Each row comes from the steps of one path. Every step used is in the known rows, and no mark comes twice. Write the path behind each row, first mark first.
In the rows, 128 means zero.
Known rows
sorev, miki: [169 117 125 145 117 108 123 136 118 113 150 126 116 124 138 111 159 102
 144 113 143 174 135 133  86 160 149 122 156 123 155 118 125 138 147 156]
fenon, natim: [168 137 141 181  69  91 120 137 133  88 141 139 120 113 106  96 120 109
 162  88 135 155 105 121  66 137 155 126 169 124 162 122 108 120 157 167]
miki, gabo, botut, sorev: [149 150 164 211 123 102 109 130  95  64 166 135 127 114 111 102 163 117
 138 129 110 183 131 131 125 155 179 151 175 105 139 106 130 153 155 137]
rafunak, ganemis, sorev: [172 123 127 163  57  84 144 152 127 112 141 146  96 146 106 100 154 100
 162  87 147 149 117 150  88 118 127 117 164 114 132 106  80 111 111 178]
popab, sorev, ganemis, fenon: [170 163 143 167  78 109 131 142 126  67 139 124 124 105 114  99 109 115
 130 126 138 156 111  81 101  98 162 107 144 148 132 140 130 130 149 161]
popab, sorev, miki, gabo, funof: [188 153 171 200 149 138 100 143 123 104 203 128 131 115 142 115 196 114
 140 154 140 202 130 168 142 204 187 136 153 120 148 139 161 201 185 132]
funof, gabo, popab, sorev, botut: [145 182 179 236  92 130 142 151 133  74 158 133 133  92 163 113 163 131
 131 149 141 194 122 124 155 161 163 140 184 124 143  84 153 170 193 158]
rafunak, ganemis, sorev, miki: [178 112 131 162  87  97 132 150 122 128 150 140 105 150 123 111 178  92
 150  96 155 172 121 166  93 155 132 127 154 113 142 104  95 112 134 171]
miki, gabo: [166 130 126 166 112 101 112 140 120  97 167 125 110 120 120  89 147 121
 162 120 118 162 123 141  96 149 156 114 160 122 145 132 124 149 138 146]
gabo, gezo: [191 125 120 157  81 104 138 133 115  90 146 105 115 109 117 102 154 114
 157 111 128 155 117 120  96 133 158  95 153 112 149 117 109 163 136 184]
miki, gabo, funof, sorev: [192 147 151 220 130 123 128 141 120  91 205 140 133 119 123 109 179 145
 168 129 118 183 132 160 121 178 185 136 173 118 155 147 139 198 167 164]
funof, sorev, ganemis: [168 141 108 160  96 100 144 131 127  71 147 136 115 126 118 114 119 138
 147 106 116 159 140  93  96 110 165 110 165 118 150 134 126 123 126 197]
fenon, ganemis: [173 122 151 168  62  91 137 151 127 113 134 152 118 122 105 108 142 110
 165  79 144 163 114 134  82 138 140 113 156 111 148 110 111 134 138 147]
botut, sorev, miki, gabo: [159 120 156 187 153 121 102 130 107 102 169 133 122 122 139 113 180 100
 123 139 132 189 129 150 127 184 174 140 150 109 148 122 144 165 178 138]
rafunak, ganemis, sorev, popab: [163 133 150 178  52  83 146 159 135 118 136 155  94 141 129  93 157  92
 164 105 153 158 112 161 115 143 121 136 164 118 128  97  83 105 131 162]
gabo, botut, sorev, ganemis, fenon: [159 162 150 197  92  95 122 137  96  41 130 125 142 104  99 104 116 113
 126 114 109 168 125  80 104 102 174 147 159 127 134 109 113 115 148 159]
rafunak, ganemis: [172 139 130 165  71  97 151 144 116 103 160 142 111 135 121 104 164 116
 164 104 161 147 122 145  87 120 128 127 164 123 141 117 101 122 130 156]
ganemis, fenon: [175 135 142 173  79 101 137 145 117  97 144 124 128 108 116  91 134 108
 155 111 142 152 109 114  74 116 143 121 156 150 145 131 107 149 148 153]
funof, sorev, botut, gabo: [144 110 159 199 111 126 154 134 112  82 162 158 132 113 124 109 151 123
 124 123 134 192 113 141 119 149 148 125 179 135 153 105 130 193 196 178]
ganemis, sorev: [162 114 124 144  75  81 127 145 133 104 124 136  94 132 105  97 127  90
 154  85 118 155 124 120  81 121 142 105 163 116 135 112  90 124 105 184]
botut, gabo, funof, sorev: [187 123 164 211 123 130 156 139 117  87 187 151 138 120 113 117 174 133
 145 110 132 191 127 145 122 154 173 136 161 133 155 135 118 219 175 193]
popab, sorev, miki, gabo: [164 140 161 177 138 129 107 136 123 105 183 127 118 117 143 109 180 112
 130 151 149 193 124 148 128 187 171 122 151 119 146 134 162 173 177 129]
ganemis, sorev, miki, gabo: [171 103 130 164 130 102  95 145 126 122 158 123 104 135 122  96 166  99
 149 112 112 187 123 162 100 186 159 116 149 110 145 119 118 139 140 160]
sorev, ganemis: [167 136  92 127  90  86 120 136 127  75 130 121 105 125 114  98 104 118
 152  98 106 148 136  93  83 101 150 100 153 121 142 125 110 101 106 181]
rafunak, ganemis, sorev, botut, gabo: [152  97 149 184  76 101 140 154 117 101 148 161 110 137 105  95 155  92
 136  99 138 177  98 177 111 137 117 121 168 128 130  80  84 146 161 175]
sorev, miki, gabo, gezo: [199 115 128 174 137 125 107 132 109 108 183  93 124 110 133 100 191 123
 150 136 123 187 116 160 116 197 172 106 139 105 157 123 139 176 172 160]
miki, gabo, popab: [169 166 144 196 115  98 115 151 117  89 161 122 115 108 128  85 167 135
 167 124 109 174 127 139 111 160 163 138 162 112 141 117 118 136 151 141]
botut, sorev: [153 132 149 168 100  99 134 130 114  85 134 144 113 119 124 114 143  91
 129 113 139 156 130 109 108 120 158 131 164 116 139 115 116 148 142 161]
popab, sorev: [155 151 154 159  83 109 139 134 131  88 146 139 109 114 125 110 142 104
 135 125 155 161 125 109 110 124 154 111 165 126 137 126 133 157 141 153]
rafunak, ganemis, sorev, botut, gabo, popab: [155 133 169 213  80  98 145 166 113  94 139 156 114 127 113  92 172 107
 141 104 128 188 103 174 126 149 125 147 169 117 126  65  77 132 174 172]
rafunak, ganemis, sorev, botut, gabo, miki: [162 115 166 207 111 112 128 151 103 106 173 147 119 148 106  89 157  82
 126 106 141 182 106 185 105 150 117 121 179 140 149  76  83 144 162 176]

Write each row's path
[146 150 161 191 100  95 131 128  97  65 138 142 126 115 112 114 150 102
 130 112 128 174 138 105 111 128 168 152 181 106 138  95 117 140 143 152]
gabo, botut, sorev
[141 140 170 181  92  99 138 137 119  90 129 156 110 114 149 108 145  85
 132 131 146 164 125 120 134 143 152 150 166 119 136 105 120 146 162 146]
botut, sorev, popab
[183 148 131 190  63  90 112 144 129  65 135 123 135 103  94  84  91 121
 158  90 117 151  91  96  59 110 161 123 146 147 157 135 105  92 162 172]
sorev, ganemis, fenon, natim
[186 118 149 179 120 115 130 146 116  92 170 138 128 118 104 101 160 110
 149 101 123 179 123 146 108 145 159 126 150 135 145 125 104 197 157 177]
botut, gabo, funof
[165 167 169 235  71  91 111 134 103  30 131 131 152  98  87  98 105 117
 132 100 109 171 100  86  88 116 185 162 163 130 149 109 111  95 180 164]
gabo, botut, sorev, ganemis, fenon, natim
[173 107 151 167  49  77 132 159 137 121 117 158 104 133  89 104 134  92
 163  64 128 163 110 138  83 140 138 106 153 100 138 100  90 121 117 168]
fenon, ganemis, sorev
[200 120 142 208 139 140 131 126 109 103 200 106 134 112 141 115 204 144
 146 145 132 198 118 161 131 208 186 116 149 104 167 133 152 199 193 178]
funof, sorev, miki, gabo, gezo
[162 188 177 210 109 113 120 147 124  82 164 130 114 102 137  96 176 131
 145 146 131 182 124 129 138 162 174 136 163 111 133 121 142 157 167 132]
miki, gabo, popab, sorev
[166 142 138 174  90 100 126 137 110  62 126 128 129 109 114 103 111 104
 125 113 119 152 117  84 102  93 165 129 142 137 137 128 112 122 148 168]
botut, sorev, ganemis, fenon
[190 143 136 188 126 109 102 147 120  95 186 125 124 120 115  94 165 125
 174 121 110 171 128 160 110 167 171 127 163 121 145 136 124 178 148 147]
miki, gabo, funof
[195 131 139 187 154 123  93 146 116 111 196 119 131 123 134 104 188 119
 161 131 118 194 134 177 114 204 176 137 152 118 157 133 139 179 168 140]
sorev, miki, gabo, funof
[176 160 163 229 150 126 129 142 112 102 185 129 133 114 152 112 206 150
 150 142 128 206 135 155 128 207 180 156 163 107 157 122 149 158 194 150]
funof, sorev, miki, gabo, popab
[166 138 140 188 144 110  98 137 100  94 181 114 131 119 124  97 178 125
 151 128 114 202 135 152 104 192 169 143 168 109 152 109 139 141 160 130]
sorev, miki, gabo, botut
[171 174 179 208  98 119 141 155 116  56 142 127 134  91 112  92 137 130
 117 128 127 186 104  90 130 113 168 133 128 147 126 123 117 149 182 168]
botut, gabo, popab, sorev, ganemis, fenon
[159 168 161 183 106 112 136 147 123  57 137 133 116 105 117 101 140 129
 118 122 118 185 124  91 138 119 170 125 138 123 128 113 121 139 156 177]
botut, gabo, popab, sorev, ganemis
[142 185 177 199  88 111 135 148 124  73 134 145 120  96 146 108 153 111
 131 145 139 182 123 120 132 147 155 139 187 118 133  86 139 146 181 134]
gabo, popab, sorev, botut
[174 198 166 216 103 112 112 156 120  60 156 112 130  93 122  85 143 143
 141 148 113 179 110 104 132 136 180 134 141 133 128 134 139 132 172 137]
miki, gabo, popab, sorev, ganemis, fenon
[147 139 162 196 111 109 133 152 109  78 138 143 127 101 130  93 155 114
 136 120 115 191 115 139 118 150 143 141 170 127 140  80 108 158 186 156]
sorev, botut, gabo, popab
[162 141 158 158 112 123 130 133 125 106 155 133 117 118 144 121 166  97
 122 136 165 182 130 123 113 159 161 120 155 125 145 123 148 159 165 148]
popab, sorev, miki
[148 141 192 204 136 137 124 134 106  85 176 139 131 116 126 100 145  87
 100 146 151 194 115 143 127 154 146 114 182 150 153  96 137 194 194 151]
popab, sorev, botut, gabo, miki
[162  99 189 213 102 104 116 158 113 116 147 157 127 134  92  93 139  77
 128  86 123 196  98 174  99 168 128 110 171 127 155  69  94 155 169 166]
fenon, ganemis, sorev, botut, gabo, miki
[178  97 153 167  79  91 120 157 133 138 125 149 113 137 107 115 158  87
 151  73 139 187 114 154  87 175 143 115 145  99 147  96 105 122 140 162]
fenon, ganemis, sorev, miki
[178 141 112 152  81  94 126 145 121  74 133 116 125 110 106  89 102 120
 151 105 115 147 114  91  73  94 150 112 143 146 142 134 107 111 131 170]
sorev, ganemis, fenon
[181 142 160 208  61  99 125 143 124  87 146 132 138  98 102  86 120 111
 162  96 142 153  84 119  57 132 155 136 159 152 161 132 105 130 181 155]
ganemis, fenon, natim
[186 116 154 198 145 132 109 125  99  95 177 106 129 108 138 115 197 107
 125 146 128 191 117 155 143 196 189 123 138  96 151 117 143 190 189 159]
botut, sorev, miki, gabo, gezo
[182 157 172 234 124 125 131 148 129  96 198 147 130 116 149 101 183 138
 170 149 125 191 128 170 150 199 177 158 173 121 152 137 144 195 187 148]
miki, gabo, funof, sorev, popab
